What can hang from each mark
T: Q
P: R S
S: P R T
Z: C D Q R T
Q: C E S
E: C D Q T
D: E R
C: Z
R: D Z

Known rows, with every way that one mark hangs from another
E{C T}: [-10  -3 -31  -6 -17   6 -11 -30   8 -15  22   1  16   8 -16  12  -2   0
  43  -8   7   6  28  10  -7 -16  37  -1  -5  22   8 -12   1]
P{S{T}}: [-11   3 -10   2   3   7  19 -13  -7 -47  19   1  15  -8 -44  28 -28 -10
   1   0   0   8  39  -4  17 -14  34   4  -6  28 -20  -9  28]
T{Q{E{C D} S}}: [ 20 -22  -8  -7 -22   5 -21 -30  11 -14  20 -12   6  18 -10  25 -32  26
  77 -22  14  13   3   3  -7   1  47  13  -8  10   8  -2   5]
Z{Q{C} R}: [ 12 -17 -32  12 -24 -21 -13 -26  20 -26  26 -22 -35   8 -16  25  13  20
  -8 -15  24   8  12   8  -1 -11  37 -17 -22  18 -21 -13  14]
P{R{D{E{Q}}} S}: [-18  13 -30  -5   5  10   0 -25 -22 -23  27   0  18   7 -22   9 -13 -43
 -39  15  -3  -1  47  -6  18 -21  15  12   2  53  10  -6  22]
Z{R}: [  4  -7 -37   8 -21  -3   3 -19  16 -26  18 -10 -16   9 -18  21  12  -5
 -11 -13  15   2  24   5   2 -13  26 -17 -20  27 -19 -15  12]
Q{E{C D T}}: [  0   0 -22  -4 -20   2 -13 -26  13 -21  24  10  19  11  -5  17 -14   3
  80  -4   0  14  -2  16 -19  -5  48  11 -14   5  22  -3   1]
D{E{T} R{Z}}: [  1  10 -55   3 -10   7 -13 -29  10 -12  32   8  -8   5 -13   5  26 -13
 -15  10  15   5  62   5   4 -12  20  -7   6  21   1  -7  11]
D{R}: [  1  -3 -42   7 -14  -2   6 -21  15 -20  28  -6 -15  12 -25  31  13 -11
  -4  -1  10   1  35   4   4 -15  25  -3 -14  28 -10 -13  21]
Z{C D}: [ 16  -2 -23   8 -29 -10 -14 -31   9 -21  21  -5 -11   9  -4  12  21   5
 -12  -1  11  11  27   5   9 -13  27 -20 -19  26 -18  -6   7]
Q{S{P}}: [  0   3 -27  -4   0  19   0 -15   5 -31   5  -6   3  35 -31  13 -21  -5
   4 -10 -10  -4  22   5   6  -7  30  -1  -5  49 -15 -22  30]
Z{C D Q{S} T}: [ 15 -12 -11  12 -26  -4 -39 -40  11 -20  16 -27 -46  25   2   7  27  19
 -19  -6  22  17  44  13  16 -11  38 -21 -15  12 -37 -11  14]
R{D Z{Q{E}}}: [ 11  -2 -43  16 -12  -7 -14 -20 -12 -34  38 -17 -29   5 -11   2  -3   8
 -33   4   7   2  32  12  19   7  26   9  -6  24 -19  18  22]
Z{C D Q T}: [  9  -7 -16  14 -32 -14 -36 -41   8 -24  25 -22 -47  16   3   6  31  21
 -29   7  21  17  49  17  18 -11  39 -24 -21   8 -37  -4   5]
S{P R{Z{D T}}}: [  1  16 -33   3 -19  23  -7 -24 -11 -43  22  -6 -17  34 -17  -9 -32 -12
 -61  23 -26  -2  31  16  28   7  26  12 -18  41 -41   8  22]
Z{C}: [  6   0 -27   8 -18 -12  -3 -30   3 -31  20  -4  -6   6 -19  18   6   7
  -1  -1  16   4  38   3   6 -20  28 -16  -7  35 -11 -15  19]
Q{C{Z{D R}}}: [ 14  -8 -26  19 -38 -13 -15 -19  28 -18  32 -19 -15  13   3  31  18  11
  -6 -21  -4  10  -4  12  -4  -9  39 -11 -39   9 -21 -11   9]
E{C{Z{Q T}} D}: [-14   1 -17   8 -33  -3 -21 -39  16 -36  41 -21 -18  18   0  21   1   9
  27  10   8   8  39  21 -13 -17  54   3 -24  -5 -23 -18   9]
C{Z{R{D}}}: [  0   7 -40  21 -27  -7  -2 -16  12 -26  35 -19 -18  15  -7  18  17  -4
 -32  -9  -4  -2  32  13   4 -14  26 -10 -26  22 -23 -16  17]
Z{C D Q R}: [ 21  -7 -27  11 -39 -24 -23 -35  17 -19  23 -16 -46   6   3  10  46  20
 -30  -2  28  15  27   9   9 -11  29 -38 -27  12 -32 -15   7]
Q{E S}: [ 11 -11 -18   5  -5  10  -9 -15   6 -25   8  -9   3  21 -17  21 -12   1
  36 -25   1   7  -2   7   0   0  37   5  -7  29   1  -6  27]
Z{D{E} R T}: [  8 -12 -32   6 -37   1 -34 -29  21 -14  21 -15 -35  18   9  -7  44  -7
 -40  -3  17  15  39  12  10  -4  29 -25 -29  10 -33  -4 -17]
Q{C{Z{T}} E S{R}}: [ 10  -5  -7  18 -17   6 -22 -21   6 -31  20 -25  -5  34  -9  25 -34  13
  22 -21 -22  10 -20  19   0  -1  53  22 -19  20  -8  -4  36]
S{P R{D} T{Q}}: [ 10  12 -26  -7  -6  13   6 -16 -27 -48  24  -9  -1  20 -47 -10 -70  20
 -32  15 -25   1  42   3  29   2  28  15  -1  48 -27  10  21]
Q{C S}: [ 14 -19 -23   8  -8   2  -7 -20  17 -23  15 -17   0  21 -23  29 -16   5
  25 -29   7   5   4   0  -3 -12  36   4  -9  35  -7 -11  24]
S{P R{D} T}: [  0  21 -35  -5  -2  14  16  -9 -23 -59  23  -2   4  21 -46 -14 -56  -3
 -40  20 -32  -3  31   6  23  -1  24  15  -6  55 -30   5  30]
R{D{E{T}} Z}: [  3  11 -55   7  -8   7 -15 -26  -7 -22  34   1  -4   7  -9 -18  10 -13
 -39   9   6   0  66   5  13  -8  16   0   8  33  -5   9   5]
C{Z}: [ -9   9 -23  15 -16   3  -1 -22   7 -33  27 -12   2  13 -14  26   3  -3
  -1  -5  -8  -2  36  13  -2 -17  38  -5 -16  22 -14 -19  25]
R{Z{C}}: [ 10   3 -37  13 -18  -6   0 -30  -3 -36  29  -5 -10  -1 -17  17  -1   6
 -21   1  18   2  47   2  14 -12  21  -8  -2  33 -20  -4  24]
P{R{D} S{T}}: [-11  11 -21   6   7  11  25 -13 -25 -52  29  -6  12  -3 -47  28 -45 -31
 -38   8 -10   2  40  -8  28 -18  19  21  -7  45 -17   2  42]
E{Q T}: [-10   8 -27  -4  -6  14 -12 -24   5  -7  16   5  20   7 -11  13   0  -4
  41 -12  -1   6  38  15  -7 -15  33  -6   5  24  22 -14   1]
C{Z{D Q T}}: [ -6   2 -13  20 -29   2 -31 -31  11 -27  31 -27 -35  22   5  15  26   9
 -27   2  -4   9  46  25   8  -9  47 -11 -28  -2 -38  -9  13]

Rows
[ 19   1 -34  13 -29  -5 -10 -31   2 -27  29  -5 -15   2  -3  11  13   4
 -30   2  13   8  37   4  17  -6  20 -11 -13  25 -27   4  14] => R{Z{C D}}
[ -5  14 -33  10  -1   8  19 -21 -22 -44  31  -4   2   9 -34   7 -36 -33
 -61  20 -12  -7  40  -3  30 -11  15  21  -6  50 -22   6  36] => P{S{R{D Z}}}
[ -2   8 -44   2  -6   3 -17 -25  -1 -17  25   1   2  15 -12 -16  16 -14
 -19   6   2   2  57   6   4 -16  23  -6   3  35   4  -2  -1] => R{D{E{T}}}
[  1  12 -14   3  -6  17  19 -19 -18 -54  25   1  10  -5 -35  11 -42 -21
 -39  14 -13   8  31  -3  29  -4  25  16  -9  30 -35   9  34] => P{S{R{Z{D}} T}}
[  5 -10 -33  12 -29   4 -18 -24  20 -11  30 -16 -36  22  -4  22  27  -9
 -24  -1   6  12  37  15  15  -5  30  -4 -31   9 -29   0   2] => Z{D{R} T}
[ -8  -2 -36  -4 -32  -6 -23 -32  13 -19  32 -10   0   6   0   1  31   0
   3  -2  15   5  31   6 -10 -15  34 -19 -16  19 -11 -23  -2] => D{E{C{Z{R}}}}
[ 10  10 -43   5 -25  -5   0 -30  15 -17  40   3  -7   1  -4  30   5  -4
  21   9  18   7  41   8  -5 -14  23  -1  -5  16   4 -13  12] => E{D{R{Z{C}}} Q}
[  3   4 -39  -9 -21   8 -31 -29  18  12  25   8   0  12   8  -1  45 -14
  11   2   5  14  41  11  -4  -9  26 -15  -7  13  15  -9 -14] => Z{D{E{Q T} R}}
[  7  -6 -31  15 -33 -15 -14 -30  15 -26  21 -17 -37  11  -9  20  22  13
 -24  -8  26  11  41  12  12 -17  29 -26 -21  20 -29 -18   7] => Z{C R T}
[  2  -9 -26  23 -32 -11 -16 -21  24 -25  32 -26 -24  16  -6  36   6  16
  -7 -20   2   9  14  18  -1 -13  44  -6 -31   9 -24 -15  12] => Q{C{Z{R T}}}
[-12  15 -38   5  -5  23   3 -22 -14 -48  22  -7 -10  25 -29  19 -38 -16
 -46  13 -14  -7  42  11  24  -5  23  14  -9  48 -26  -3  36] => S{P{R{Z{T}}}}
[-13  16 -13  10  -9  18 -18 -29  -2 -43  17 -26 -24  44 -18   7 -18   5
 -28   8 -21  -3  41  22  10 -10  46   2 -11  28 -36 -25  42] => C{Z{Q{S{P R}} T}}
[ 27 -29 -19  13 -37 -12 -40 -25  20   5  34 -23 -39  19   2  35   4  34
  13 -17   8  25   6  16  17  10  47   7 -31  -7 -11  18  -9] => Z{D{R} T{Q{C E}}}
[ -2   5 -16  15 -26  -2 -20 -29  10 -27  30 -19 -21  16   1  16  25   6
 -17   1  -5   6  35  17   2 -10  42 -14 -25   7 -28 -13  19] => C{Z{D Q}}
[-10   8 -31 -11  -5  12 -25 -30   4  -5  15  10  21   6  -5  -9  17  -9
  27  -1   7   7  51  10 -10 -15  32 -15  12  27  24 -14  -9] => D{E{Q T}}
[ 24 -14 -19  14 -22   0 -29 -33  -4 -22  23 -21 -27  11  -8  21 -19  36
   2 -17  22  14  42   9  24   3  35   1   2  15 -18   6  18] => R{Z{C T{Q{E S}}}}
[ 22  -5 -30  10 -41 -17 -14 -28  19 -16  21  -8 -26   7   2  15  36   8
 -22  -9  19  14  18   5   8 -12  23 -32 -30  20 -25 -13   2] => Z{C D R}
[ 13  -5 -12  -5  -2  18 -13 -21 -10 -24   6 -10   4  31 -28  27 -50  17
  23 -17 -10   3   8   3  14   4  36  13  -2  40   5  -5  33] => T{Q{E S{P{R}}}}
[ 15  -2 -19   8 -14   2 -17 -24  24 -22  11  -6 -21  22  -4  19   7   9
  44 -17  14  14   4  15 -14  -5  44 -10 -13   1   1 -19  20] => Z{Q{E{D T} S} R}
[  3  10 -14   6 -13  13 -17 -24  28  -8  23  -1  27  22   2  31 -16   3
  81 -23 -12  10  11  18 -30 -19  48   8  -4   7  27 -26  12] => E{D Q{C{Z} S} T}
[ 13   0  -7   1 -14  -3 -14 -10  -5 -38  25  -9   7   9 -30  27 -55  56
  37 -13 -21  15   3  13  10  10  56  10 -11  14 -10   2  19] => S{P T{Q{C{Z} E}}}
[ 19  -9 -22   3  -9  13  -6 -29  -8 -22  18 -22  -8  29 -28   5 -38   6
 -13 -11   0  -2  39  -3  17  -8  25  10   1  43 -12   1  21] => T{Q{S{R{D}}}}
[  9  -1 -16  -6  -4   9   3 -18 -13 -46  21 -10   7   9 -47  32 -71  29
   6  -6 -13   7  22  -1  18  -3  37  15  -4  39 -14   2  28] => S{P{R} T{Q{C}}}
[ -5  14 -35   5 -14  24  -5 -23 -10 -41  22  -7 -14  28 -17  14 -27 -18
 -54  13 -18  -2  34  12  27   1  22  12 -18  41 -31   3  28] => S{P{R{Z{D T}}}}
[  8  13 -20  -2  -6   1 -10 -35  -8 -42   8 -11 -19  33 -29  -1 -18  13
 -20  13   1  -1  31   5  12 -15  32 -12   2  51 -23 -26  44] => Z{C Q{S{P R}}}
[ -5   4 -25 -12  -1  21  -9 -16   2 -16   7  -4  14  28 -20  11 -17  -3
  26 -14  -9  -2  22   9   1  -6  30  -2   2  45   3 -23  18] => E{Q{S{P}}}
[ -3   2 -43  -5 -11   1 -20 -23  -5 -12  29  -6   3  10  -6 -16  15 -12
 -17   4   7   2  50   5   4 -11  20  -6   2  40   5  -1  -7] => R{D{E{Q}}}
[  4  -5  -8  17 -34   6 -31 -31  10 -15  31 -26 -22  21   4  22   6  19
 -12  -9  -5  11  48  19  13  -5  45  -5 -26  -2 -29  -2   1] => C{Z{D T{Q}}}
[ -1  -9 -22 -15 -20  13 -12 -29  16 -13  24  -6  22  16  -4  18 -14  -7
  77 -15  12   7  12   5 -22 -13  37   8  -6  21  11 -20   0] => E{C D Q{S}}
[-12  20 -27  -1   4  10   3 -27 -16 -29  20   8  15  16 -28 -11 -17 -35
 -39  24 -13  -1  48  -1  17 -20  23   9   2  47   1  -5  21] => P{S{R{D{E{T}}}}}
